What can hang from each mark:
A: J
W: J
D: F
N: J
F: J
G: K
J: A F W Y
Y: J K
K: G Y

Every row comes from one small tree of marks. The marks that hang from a mark follow it in brackets, in alphabetical order. Every link used is in the known rows. Which tree was each row made from?
Known rows:
N(J(A)): 1.55	-0.61	-1.11	0.41	3.62	-0.46	1.63	4.10	0.97	-3.47	-2.76	-3.39	2.00	1.43	0.30	-1.37	-1.12	0.55	1.62	0.54	0.78
J(A F W): -0.93	0.54	1.07	0.29	1.82	1.07	2.32	2.10	1.25	-3.63	-3.29	-2.12	1.50	4.74	0.39	-2.73	-0.84	1.08	2.77	0.67	0.51
G(K): 0.96	-0.69	0.15	0.18	3.24	0.20	2.41	2.04	1.89	-2.95	-2.78	-2.37	0.79	0.92	0.07	0.67	1.48	1.42	1.76	1.04	1.15
D(F(J(A W Y))): -0.24	-1.00	-2.57	-0.14	2.70	-0.52	1.66	-2.01	0.76	-3.71	-5.64	-3.76	0.71	5.63	0.13	-1.06	-0.20	1.81	2.06	0.73	-0.24
A(J(F W Y(K))): -0.43	0.29	1.33	-0.31	3.27	0.17	1.03	-2.22	1.78	-4.20	-4.34	-2.17	0.98	3.30	-1.67	-3.22	1.35	1.35	4.00	1.05	0.94
F(J(A W Y(K))): -0.07	-1.15	-1.83	-1.16	3.49	-0.13	1.92	-2.04	0.58	-4.01	-5.83	-4.17	1.72	5.53	-2.04	-1.14	-0.05	2.57	3.55	0.88	0.92
Y(J): 0.32	1.13	-0.12	0.82	3.37	-1.57	0.63	-1.52	2.02	-2.67	-3.85	-2.20	1.63	1.24	0.07	0.00	-0.03	0.88	3.38	1.56	0.90
G(K(Y(J(A W)))): 0.99	-1.67	1.68	-1.01	2.00	-0.09	4.33	-3.66	1.47	-4.76	-5.92	-2.99	0.59	6.55	0.45	-1.66	1.14	3.18	4.04	0.80	0.26
W(J(F)): -1.33	-0.36	1.80	0.95	2.08	-0.43	0.26	0.69	1.85	-2.93	-2.30	-1.05	2.37	1.99	-1.32	-0.15	0.47	0.09	4.22	0.85	1.80
K(G Y): 0.97	-0.59	-0.40	0.00	3.19	0.20	3.15	-0.80	2.03	-3.48	-3.61	-3.52	1.21	2.56	1.12	-0.64	1.63	2.57	2.45	1.45	0.59
D(F): 0.29	0.40	-2.35	1.29	3.09	-0.09	0.22	0.90	1.98	-2.10	-2.81	-2.32	1.52	-0.50	0.79	0.20	0.95	0.41	0.60	1.17	0.66
N(J(Y)): 0.66	-0.92	0.45	-0.05	4.02	-1.35	1.28	4.07	1.74	-3.50	-3.70	-3.52	1.05	1.31	-0.40	-0.38	-0.05	1.05	2.37	0.45	0.03
D(F(J)): 0.39	0.27	-4.17	1.26	3.44	-1.22	-0.48	-2.97	1.53	-2.22	-3.34	-2.71	1.82	0.17	-0.06	1.04	1.06	0.80	0.76	1.61	0.95
J(A F W Y): -1.79	-0.27	2.37	-0.41	1.74	0.76	2.90	2.14	1.17	-4.27	-4.14	-2.85	0.92	6.14	0.42	-2.73	-0.70	1.58	3.69	0.32	-0.14
W(J(A Y)): -0.72	-1.91	0.89	-0.20	2.37	-0.51	2.27	2.10	0.67	-3.91	-3.87	-2.99	1.64	4.63	-0.73	-0.50	-1.03	0.78	5.25	0.25	0.91
A(J(W Y(K))): 0.93	0.01	-0.54	-0.57	4.07	-0.15	1.32	-1.06	1.52	-3.92	-5.17	-2.94	0.46	2.93	-1.80	-2.54	0.68	1.53	3.80	1.02	0.64
K(G Y(J(A F))): -0.31	-0.34	2.09	0.09	1.94	-0.13	3.37	-5.24	1.77	-4.55	-4.12	-3.07	2.33	5.46	1.75	-2.30	1.34	2.54	4.14	1.55	1.13
J(F W Y(K)): -1.60	-0.23	2.19	-0.68	2.79	0.64	1.28	0.45	2.14	-3.51	-4.68	-2.51	1.55	3.73	-1.85	-1.67	1.47	1.93	3.23	0.78	0.83
W(J): 0.07	-0.60	-0.10	0.71	2.93	-0.77	0.64	1.61	1.56	-2.68	-3.04	-1.74	1.86	1.66	-1.42	0.54	-0.20	0.28	3.81	0.85	1.53
G(K(Y(J))): 0.83	-1.25	1.27	-0.28	2.70	-1.07	2.79	-4.63	2.21	-3.91	-4.53	-2.64	1.10	2.54	0.26	0.46	2.49	2.58	3.87	1.34	0.73
N(J): 1.49	-0.13	-0.72	0.64	4.10	-0.99	0.60	3.85	1.83	-2.86	-2.84	-2.82	1.61	-0.12	-0.35	-0.39	-0.16	0.49	1.26	0.78	0.78
D(F(J(A W))): 0.52	-0.21	-3.82	0.51	2.77	-0.17	1.02	-1.99	0.83	-3.12	-4.70	-3.04	1.31	4.29	0.12	-1.09	-0.26	1.33	1.09	1.08	0.53

Write each row's tree:
-2.11	-1.15	2.91	0.29	2.06	-0.71	0.96	0.81	1.79	-3.59	-3.19	-1.76	1.82	3.37	-1.40	-0.17	0.58	0.58	5.23	0.54	1.07 -> W(J(F Y))
-1.89	-2.15	2.28	-0.43	2.15	0.29	1.40	-0.50	1.09	-4.08	-3.57	-2.51	3.20	3.99	-2.30	-1.11	0.81	1.05	5.30	0.43	2.25 -> W(J(A F Y(K)))
-2.09	-1.67	2.80	0.06	1.58	-0.10	2.00	1.02	0.94	-4.17	-3.11	-2.27	2.16	4.90	-0.73	-1.18	-0.42	0.57	5.44	0.25	1.19 -> W(J(A F Y))
0.69	0.78	0.02	-0.22	3.73	-0.61	0.40	-2.20	2.23	-2.79	-5.76	-2.18	1.82	2.85	-1.87	-0.95	0.75	1.91	3.05	1.40	1.39 -> Y(J(W) K)
-0.26	-0.46	-2.28	0.06	3.19	-1.11	0.60	-2.29	1.60	-3.11	-5.73	-3.23	0.37	4.00	-0.56	-0.07	0.75	1.85	1.90	1.02	-0.31 -> D(F(J(W Y)))
-1.04	0.93	1.40	0.85	2.09	-0.65	1.26	-2.21	1.44	-3.56	-3.10	-2.06	2.57	3.27	0.86	-1.65	-0.32	0.74	3.87	1.27	1.25 -> Y(J(A F))
0.69	-0.98	-1.66	-0.68	4.61	-0.68	1.55	-2.97	1.68	-3.34	-4.98	-4.26	1.84	3.17	-1.59	0.49	2.13	2.84	2.57	1.80	1.87 -> F(J(Y(K(G))))
-0.21	0.24	2.85	-0.19	2.24	-0.33	2.76	-4.74	2.72	-4.20	-5.61	-2.22	1.14	6.46	0.64	-2.44	1.95	3.05	3.78	1.56	0.50 -> K(G Y(J(F W)))
-0.67	0.53	1.58	-0.16	2.43	0.32	1.13	-3.07	1.64	-3.68	-4.99	-2.04	2.69	4.74	-1.18	-2.66	0.56	1.69	3.65	1.16	1.73 -> Y(J(A F W) K)
-1.30	0.37	1.86	0.59	1.95	-1.18	1.30	-5.51	2.28	-3.66	-3.61	-2.10	2.34	2.27	0.41	-0.80	1.63	1.72	4.52	1.49	0.55 -> K(Y(J(F)))
-0.84	0.64	1.04	0.68	2.91	-0.72	1.25	-1.29	1.58	-4.06	-2.57	-2.25	0.92	1.66	0.33	-2.09	0.55	0.45	4.23	1.15	0.43 -> A(J(F Y))
-0.31	-1.14	-0.50	-0.63	3.32	0.48	2.20	1.02	0.91	-3.64	-3.83	-4.00	2.25	2.28	-0.78	-0.88	0.22	1.67	3.35	0.73	1.16 -> J(A Y(K))
0.08	0.71	1.62	0.29	3.56	-0.25	0.68	-3.89	2.75	-3.04	-4.14	-2.15	2.86	2.32	-0.69	-1.04	2.66	1.96	2.70	2.03	2.75 -> Y(J(F) K(G))
0.53	0.31	-3.58	0.77	3.21	-0.74	0.01	-2.38	1.68	-2.50	-4.79	-2.47	0.98	2.78	-0.55	0.02	0.63	1.33	0.71	1.34	0.39 -> D(F(J(W)))
1.03	-0.09	0.49	0.04	3.20	-1.08	2.63	-4.32	2.33	-3.65	-4.86	-3.24	1.47	3.55	1.06	-0.61	1.66	2.74	3.60	1.85	0.72 -> K(G Y(J))
0.56	0.14	-2.54	-0.01	3.01	-0.31	1.94	-0.72	0.53	-3.44	-4.47	-3.22	1.27	5.09	-0.42	-1.18	-1.44	1.61	2.72	1.08	0.53 -> F(J(A W))
-1.06	-0.05	2.24	-0.14	1.30	-0.21	2.81	-4.59	1.53	-4.52	-4.97	-2.40	1.83	6.39	0.65	-2.95	0.16	2.29	4.73	0.97	0.10 -> K(Y(J(A F W)))
-1.77	-0.37	1.55	-0.16	2.99	0.26	0.90	-0.19	2.05	-3.28	-3.21	-2.76	2.43	1.20	-1.36	-0.58	1.84	1.43	3.30	1.03	1.36 -> J(F Y(K))
0.62	-1.36	-0.04	-0.91	3.79	0.94	3.23	1.05	1.24	-3.84	-4.40	-4.45	1.87	4.00	-0.07	-1.41	0.98	2.46	2.55	1.07	1.60 -> J(A Y(K(G)))
1.43	0.40	-0.23	0.04	4.39	-0.60	0.96	-2.93	2.43	-2.75	-4.87	-2.84	2.33	1.96	-0.81	-0.35	1.91	2.20	2.43	2.03	2.45 -> Y(J K(G))
0.16	1.57	0.53	0.85	2.75	0.03	1.01	-0.46	1.75	-3.65	-3.06	-1.24	0.60	2.72	-0.09	-3.25	-0.01	0.43	3.23	1.25	0.61 -> A(J(F W))
-0.89	1.00	2.03	0.33	1.86	-0.19	1.76	-1.52	1.51	-3.79	-4.52	-1.79	1.66	5.64	0.40	-2.72	-0.77	1.25	3.89	1.00	0.74 -> Y(J(A F W))
-0.80	-0.57	2.01	-0.43	3.48	0.71	1.97	-0.23	2.38	-3.51	-3.77	-3.16	2.04	2.80	-0.70	-1.05	2.70	2.27	2.57	1.33	1.85 -> J(F Y(K(G)))
-1.27	-0.83	1.49	0.73	1.65	0.23	1.33	0.93	1.01	-3.55	-2.25	-1.62	2.78	3.47	-0.68	-1.20	-0.45	0.15	4.50	0.61	1.87 -> W(J(A F))
-1.92	-0.38	1.76	0.08	1.93	0.35	2.54	1.53	1.08	-4.03	-2.64	-3.06	1.77	3.67	0.90	-1.64	-0.36	1.01	3.81	0.60	0.39 -> J(A F Y)
0.51	0.77	0.11	0.06	2.67	-0.55	2.07	-0.48	1.23	-3.52	-5.29	-2.53	1.13	5.18	0.36	-2.09	-1.51	1.50	3.62	1.02	0.41 -> Y(J(A W))
0.11	-0.36	0.78	0.66	2.79	-0.10	1.32	3.05	1.24	-3.76	-2.02	-2.68	2.57	1.78	0.36	-2.10	-0.46	0.30	1.90	0.53	1.12 -> N(J(A F))
0.66	-1.50	-1.96	-0.93	4.11	-0.09	2.53	-2.68	0.83	-4.01	-4.90	-4.84	2.21	4.70	-0.91	-0.49	1.14	2.85	2.91	1.49	1.93 -> F(J(A Y(K(G))))
0.43	-2.60	0.89	-0.95	3.43	0.48	2.65	0.60	1.13	-4.01	-4.87	-3.62	2.32	5.22	-1.68	-0.94	0.90	2.00	4.34	0.72	2.43 -> W(J(A Y(K(G))))
0.56	-0.86	0.16	-0.70	4.28	0.36	2.26	0.77	2.09	-3.20	-4.52	-3.88	1.52	2.45	-0.75	-0.34	2.00	2.39	2.32	1.35	1.56 -> J(Y(K(G)))
